Known rows, with every step that occurs
topag -> diregu -> mupib -> vuva: [  0   2  -8  17  -7  -3  -7  -3  10 -17  14  -2  -4   5  -1   3   2   7
  -3   6 -15 -10 -11  -1  -6  -7  -3   7 -13  -6  14   5  22  -8   3   9
   9 -11   2  19  12   1   7   3  -9  -5   2 -10   6  12  -2   8  12  -1
  -7  -6  -1   4]
vuva -> topag: [ 13   5   1   4  11   1   5  -4   4  -1  -3 -12  -7   3   2 -13 -11 -11
   4  -4   8  -2  -6   2   0   5   4   0   1   1   6   4   8  17   1   9
   1   3  -2  -7   3  11 -12  -2  15   4  -4  -1   4   7  -9   0  -7   0
  -6   6  -7  18]
vuva -> mupib: [ -1  -2   2  -8  -2   4  -5 -12  15  -9  -3   4  -5  -2  -4 -13 -12 -11
   2   0  -9  -7 -12  -1   4  -9   2   6  18   0  10   2   7  18   8  17
   3  -8  -8  -5   9   2   4   3  -4  -5  -3  -3   0   4   6  12  -5  10
  -6  -5   3  16]
topag -> diregu -> sego -> vuva -> mupib: [ 21   6  -3  15 -18  -4  -7   4   6 -17   9   6  -6  -1  -7   0  -2   6
  -5  -3 -12  -5   4  -3   6  -3  -5  10 -16  -3  23  10   9  -3  -6   6
  17   3  -2  16   8  -9  -3   2  -4   0   4   0   1  24  -9  -2  14  -8
   5  -9   9  -9]
sego -> vuva: [  9   8   4  14   0  -1  -5 -12   5   3  -5  10   1  -7   0  18   1  -8
   0  -1   0  -1   2  -5   7   3  -8   2  -7  -5  10  17  -2  -8   3  20
  -3  12  10  -6   8  -4   3  -6  -2   3   4   6  -3  10  -5   0   9  -9
   5 -10  -7  -1]
topag -> diregu -> sego: [ 16   2  -6  11 -16  -7  -3  13  -1 -15  15   1  -4   3  -6  -4   0  13
  -5  -2  -9  -2   8   0   1  -3  -2   8 -18  -1  16   1   8  -5 -10 -11
  15   2  -4  20   1  -7  -6   4  -2   0   3  -1   3  17  -9  -7  10  -7
   5  -4  10 -12]
sego -> diregu -> topag: [ 22   0  -6   0  13  -3  -6   3  -2  -5  -1  -7  -2   3   8  22 -17  -4
  -3  -2   3  -6  -4   2   5  -1   0   4   8   0  10  -1  20   2  -6   1
  -4  -5  -2   3   3  15 -10  -5  14   1  -3   7   7   2  -8   6   1   8
 -12   8  -2  21]
mupib -> diregu -> sego -> vuva: [  5   4   4  17 -11  -2  -3  -7  -4  -3   8  13  -5   1   0  29 -12  18
  -7  -3  -5   1  -1  -6   9  -8  -3   9 -26   3  22  14   2  -3  -8   2
   0   2  -3  19  16   4  -7  -6   5   7   5  -4   1  23 -13   6  11 -19
  -5  -9   7 -20]
digi -> mupib -> vuva -> sego -> diregu: [-14   5  -2  16  -1   6 -11 -23   9  -8   9 -16  -8   5   5 -21 -10  16
  -2   5 -15   2  -2   0  11 -17   3   5   6  -5   3  13  16  -7   6  24
   9   1   5  16   5   6  -9   0   3  -4   1   3  -2   4   2  19   5  11
 -20   5  -7  12]
topag -> diregu -> sego -> vuva: [ 21   7  -4  17 -15  -6  -5   7   1 -14  10   5  -4   1  -6   5   1  10
  -5  -3  -9  -2   8  -2   4  -1  -6   9 -21  -3  20   9   7 -12  -9  -2
  16   8   2  16   7 -10  -5   0  -3   1   6   6   1  23 -13  -6  16 -12
   7  -8   7 -15]
digi -> mupib: [-13   3   0   6  -2   5  -5 -16  10  -2   8 -12  -4   3   5 -37  -7  -4
   2   1  -8   2   0   3   4 -13  10   3  18  -5  -6  -1  11  -9   6  21
  11  -7   1  10  -2   5  -4   2   1  -3  -2 -12  -3   0   3  10  -2   7
 -15   9  -1  13]
mupib -> diregu: [ -3  -2   3   7  -5 -11  -5  -4  -4  -9   5   6  -7   3   3  12 -10  12
  -5  -2  -4  -1  -6  -1   5 -10   2   5 -15   4  10   1   8  -3  -6  -7
  -9  -6  -4  11   9  12   0  -5   3   3   1 -14   4  10  -9   8   2 -13
 -10  -2   8  -3]
topag -> diregu -> mupib: [  5   1  -7  10  -6  -4  -5   3  10 -17  15   2  -4   6  -3  -8  -3   0
  -2   3 -13 -10  -7   1  -3  -7   1   8  -4  -5   8  -3  19  -3   0   5
  12 -13  -5  17   5  -1   4   5  -7  -3   0 -14   7   9  -5   4  10  -5
  -4  -2   3   6]
topag -> diregu -> mupib -> vuva -> sego: [  2   3  -7  18  -7  -1  -8  -2  10 -18  13   0  -6   7  -3   1  -2  16
  -3   5 -17  -9  -9  -2  -1  -7  -3   8 -16  -5  14   6  20   0   0  10
  13  -6  -1  20  10  -2   2   5  -7  -4   3  -4   6  12  -5   9  14  -1
  -5  -6   1   0]
sego -> vuva -> mupib -> digi: [  1  10   8  12   4   1  -8 -31  13  -3  -9   7  -3  -7  -1 -12  -3 -14
   1   2  -7  -7  -8  -6  10  -4  -8   9  -2  -4  13  14   1  16  11  39
  -5   5   8  -7  19   3  10  -5  -4  -1   1   0  -2  15  -8   6   7  -5
 -10 -12  -3   1]
digi -> mupib -> diregu -> sego -> vuva: [ -8   6   1  18  -9   2  -8 -20   7  -5  13  -2  -6   4   5 -12 -18   8
  -4  -1 -12   3  -1   0   7 -20   7   9   0  -3   8  10  14  -9   1  21
  10  -5   0  22  10   8  -9  -2   5   3   1 -14  -3  16  -4  15   6  -5
 -20   2   3   0]
mupib -> vuva -> sego: [ -6   5  -1  16   0   5  -6 -15  -1  -2  -1  -8  -3   2   0  14   2  33
  -3   5  -9   2  -4  -6   2  -2  -9   1 -21   0  12  20   0   4   4  12
   0  11   7   7  11   0  -4  -2   2  -2   7  16  -1   7  -4  11   7   7
  -2  -7  -7  -7]
diregu -> sego -> vuva -> mupib: [ 10   8   3  12  -7  15  -1 -13   8   3   0  11   1  -4  -6  24 -11   2
  -2  -2  -7   0   2  -8   2  -1  -4   9   0  -2  22  20  -4  12   3  24
  11   9   0   8  15  -8  -9  -1   2   3   4  11  -5  21   0   3  10  -1
   5 -12   1 -14]
digi -> mupib -> diregu -> sego -> vuva -> topag: [ -6   7   2  19  -6   3  -6 -21   9  -5  13  -7  -9   5   5 -20 -22   5
  -2  -3  -8   3  -3   0   7 -17   9   9   2  -2  11  11  16  -6   2  23
  11  -5  -1  18  11  12 -13  -2  10   4  -1 -14  -1  18  -8  14   4  -5
 -21   4   2   7]
digi -> mupib -> diregu: [-15   1   1  10  -6  -3  -9 -17   8  -8  12  -6  -9   5   6 -28 -15   4
  -2   0 -10   2  -4   3   7 -20  11   6   5  -2   0   0  18 -10   2  14
   5 -10  -2  16   5  12  -5  -1   3   0  -2 -22   0   7  -3  15   0  -3
 -22   7   4  11]

Rows
[ 23  11   3  19   4  -8  -5  -7   9  -7  -3   1  -7  -4   0   4  -3 -14
   1  -4   1  -5  -1  -2   7   6  -7   5 -12  -5  18  18   8  -3   0  22
   3  12   9  -8  10   3  -4  -6   6   4   2   1   2  19 -15  -1   7 -11
   1  -7  -8  11]  sego -> vuva -> topag -> diregu
[  8   3   0   1   2   2  -7   8   1 -12   1   3  -9   1  -3   2 -15  19
  -3  -1  -8   1  12  -1  19  -4  -3   9 -11   3   2   3  -1  14 -10  -3
   8  12 -12   6  -5  -4 -16   1   8   3   3  23   2   1 -10   4   8  -5
   3   0   2  -1]  vuva -> sego -> diregu
[ 17  11   3  18  -2  13   4  -8   2   7   1   2   0  -2  -3  25 -10   2
  -1  -5   1   2   5  -6   1   6  -3   6  -9  -1  19  21  -4   9  -2  18
  11  15   3   6  11  -4 -16  -3  11   7   3  15  -3  22  -8  -3   9  -6
   5  -8  -3 -12]  diregu -> sego -> vuva -> topag
[  0   4  -5  14  -3  -6  -5  -7   9 -16  12  -6  -4   7   0 -30   0   2
  -3   7 -12 -10  -7   2  -3  -8  -1  10 -13  -4   5  -7  17   7   0  10
   7 -14  -3  20   9   3   9   3  -7  -5   0 -16   9  11 -13   1  12  -9
 -15   0   6  -1]  topag -> diregu -> mupib -> digi
[-10   8  -3  16   2   8 -11 -25   9  -5   7 -22  -6   7   7 -18 -15  19
  -1   4 -12   2  -6   0   6 -14   4   5   6  -5   6  14  20  -4   5  28
   9  -2   6  14   6  11 -13  -1   8  -3   0   1  -2   5  -4  19   3  16
 -22   6  -7  16]  digi -> mupib -> vuva -> sego -> diregu -> topag
[  7  11   4  15  -5  13   0 -18   6   4   0   7   1  -4  -4   9  -9   4
  -2   0  -7   0   0  -7   2  -2  -6  10  -7  -1  18  16  -5  19   2  27
   7  10   1  11  18  -5  -7  -2   2   2   3  12  -4  22  -7   1  11  -3
  -2 -11   3 -19]  diregu -> sego -> vuva -> mupib -> digi
[  1   1  -3   8  14   2  -4 -11   6  -9   9  -3  -1   1   8  -1 -15  -7
  -3   6  -8 -11  -6   1   8 -11   0  10   7  -1   0  -7  18  13   1  15
  -4  -9  -5  14   9  14   3  -2   1  -3  -3   3   9   2  -3  11   9  -1
 -22   4  -4   9]  sego -> diregu -> mupib -> digi
[  0   6   1   6   9   7  -6  -6   6 -11   3   0  -7   5  -1  -9 -16  19
  -3   4 -12  -3   5  -2  15  -9  -2  12 -12   1  -1  -1   2  27  -4   9
   7   4 -13  13   3   2 -10   3   7   2   2  14   5   2 -13   8  11  -5
  -8   1   1  -4]  vuva -> sego -> diregu -> mupib -> digi
[-10   3   5  -3   3   2  -4 -26  13  -7  -6  -7  -5  -1   1 -43  -8  -8
   1   4  -8  -9 -14  -1   2 -10   0   9   7   2   4  -4   5  31  11  27
  -5  -9  -4  -1  15  11   9   1  -3  -6  -4  -9   2   7  -4   8  -3   4
 -22  -2   5   7]  vuva -> mupib -> digi
[-10   4   0  10  -2  -1  -9 -21   7  -3   8 -12  -8   9   9 -21 -21   7
  -2   0  -5   1 -10   3  -2 -17  12   6   6  -3   4   2  23  -9   1  21
   5 -16   0  17   7  18 -10  -3  10   2  -4 -24   1   6 -11  14  -1   3
 -29  10   3  16]  digi -> mupib -> diregu -> topag
[  5   5   6  12  -3  -3 -11 -20  13  -8  -5  17  -5  -6  -2  18 -10 -11
  -1  -2  -9  -8 -11  -6  10  -7  -6   8  -3  -3  19  19   6   4   6  30
  -4   2   2  -4  19   6   4  -6  -3   1   3  -4  -1  18  -5  12   7  -8
  -5 -13  -1   6]  sego -> vuva -> mupib -> diregu
[  5   2   0   6   1  -7  -6  -6  -4  -1   0  -1  -6   8   7  19 -18  16
  -4  -3   4  -2 -17   0  -6  -6   3   4 -14   2  15   3  17   1  -7   2
  -9 -13  -2  11  15  19  -8  -8  14   5  -1 -19   6  11 -18   9   0  -3
 -16   2   6   7]  mupib -> diregu -> topag
[  9   7   6  11   0  -2 -11 -22  13  -4  -8  13  -6  -3   0  21 -14  -9
   0  -3  -5  -8 -14  -6   5  -5  -4   8  -1  -4  21  20  12   5   6  37
  -3  -1   4  -5  20   8   0  -7   3   2   2  -6  -1  18  -9  12   6  -3
  -8 -12  -2   8]  sego -> vuva -> mupib -> diregu -> topag
[ 23   5  -2   7   3 -10   0   5   5 -13   4 -12 -13   4   1 -25  -8  -8
   3  -5   2  -6  -4   5   1   4   2   4  -8   0  13   2  17   8  -5   4
   7   1  -2  -2   3   9 -11   0  11   2  -3  -5   7  13 -13  -2  -4  -4
  -5   5  -2  19]  vuva -> topag -> diregu
[-15   2  -4  16   8  15   0 -21  11   2   7  -2   3   5   3  27  -5   5
   0  10 -12  -7 -22  -6 -13  -6   0   2   3  -5   6  12  14   6  15  30
   1 -12   4  15  18   5   6   0  -5  -4   1  -5   3   2   9  17   8   9
 -12  -6 -11   7]  diregu -> mupib -> vuva
[ 17   8  -2  18 -13  -6  -7  -2   6 -16   9   1  -6   0  -5 -15  -1   7
  -5   0 -12  -6   4  -2   6  -4  -7  13 -19  -2  22   7   8   2  -5   9
  13   4   1  17  11  -5   0   1  -3  -1   4   0   3  26 -14  -3  14 -11
  -4  -8   9 -14]  topag -> diregu -> sego -> vuva -> mupib -> digi
[ 14  14   3  24   9  -4  -5 -20  12  -5   0  -2  -6  -1   2  -9  -4 -15
   2   0  -1  -7  -7  -2   6   3  -6   8 -13  -5  13  15  11   9   5  35
   1   7   8  -2  17   7   0  -5   5   2   1  -3   3  20 -18   1  10 -13
  -9  -5  -8   8]  sego -> vuva -> topag -> diregu -> mupib -> digi
[-18   6   1  10  12  13   2 -25  10   5   5  -6   3   7   4 -20  -7  -3
   1  11  -8  -7 -15  -2 -11  -8   2   8  -1  -2  -7  -5   8  24  12  30
  -2 -15  -1  15  16  11   9   2  -3  -3  -3 -13   5   2  -6   8   8  -2
 -23   1  -3  -3]  diregu -> mupib -> digi
[ 13   7  -1  13   9  -3   1  -7  10 -12   7 -16 -11   6   3 -33 -12  -9
   3   0  -2  -9 -12   3  -2   0   3   7  -7  -2   9  -1  20  20   2  17
   5  -7  -3   6  10  15  -5   0   9   0  -4 -13   9  14 -18   2   0  -5
 -16   5  -3  17]  vuva -> topag -> diregu -> mupib -> digi
[ -5   6  -3  21   0   0  -7 -24  12  -9  10 -24  -9   6   7 -34  -8   2
   1   2 -11   0 -11   3   3 -12   5   3   4  -6   8  11  24  -9   9  28
   9  -4  10  11   8  12  -6  -1   5  -4  -1 -12   0  10  -1  15  -1  12
 -23   8  -8  20]  digi -> mupib -> vuva -> topag -> diregu
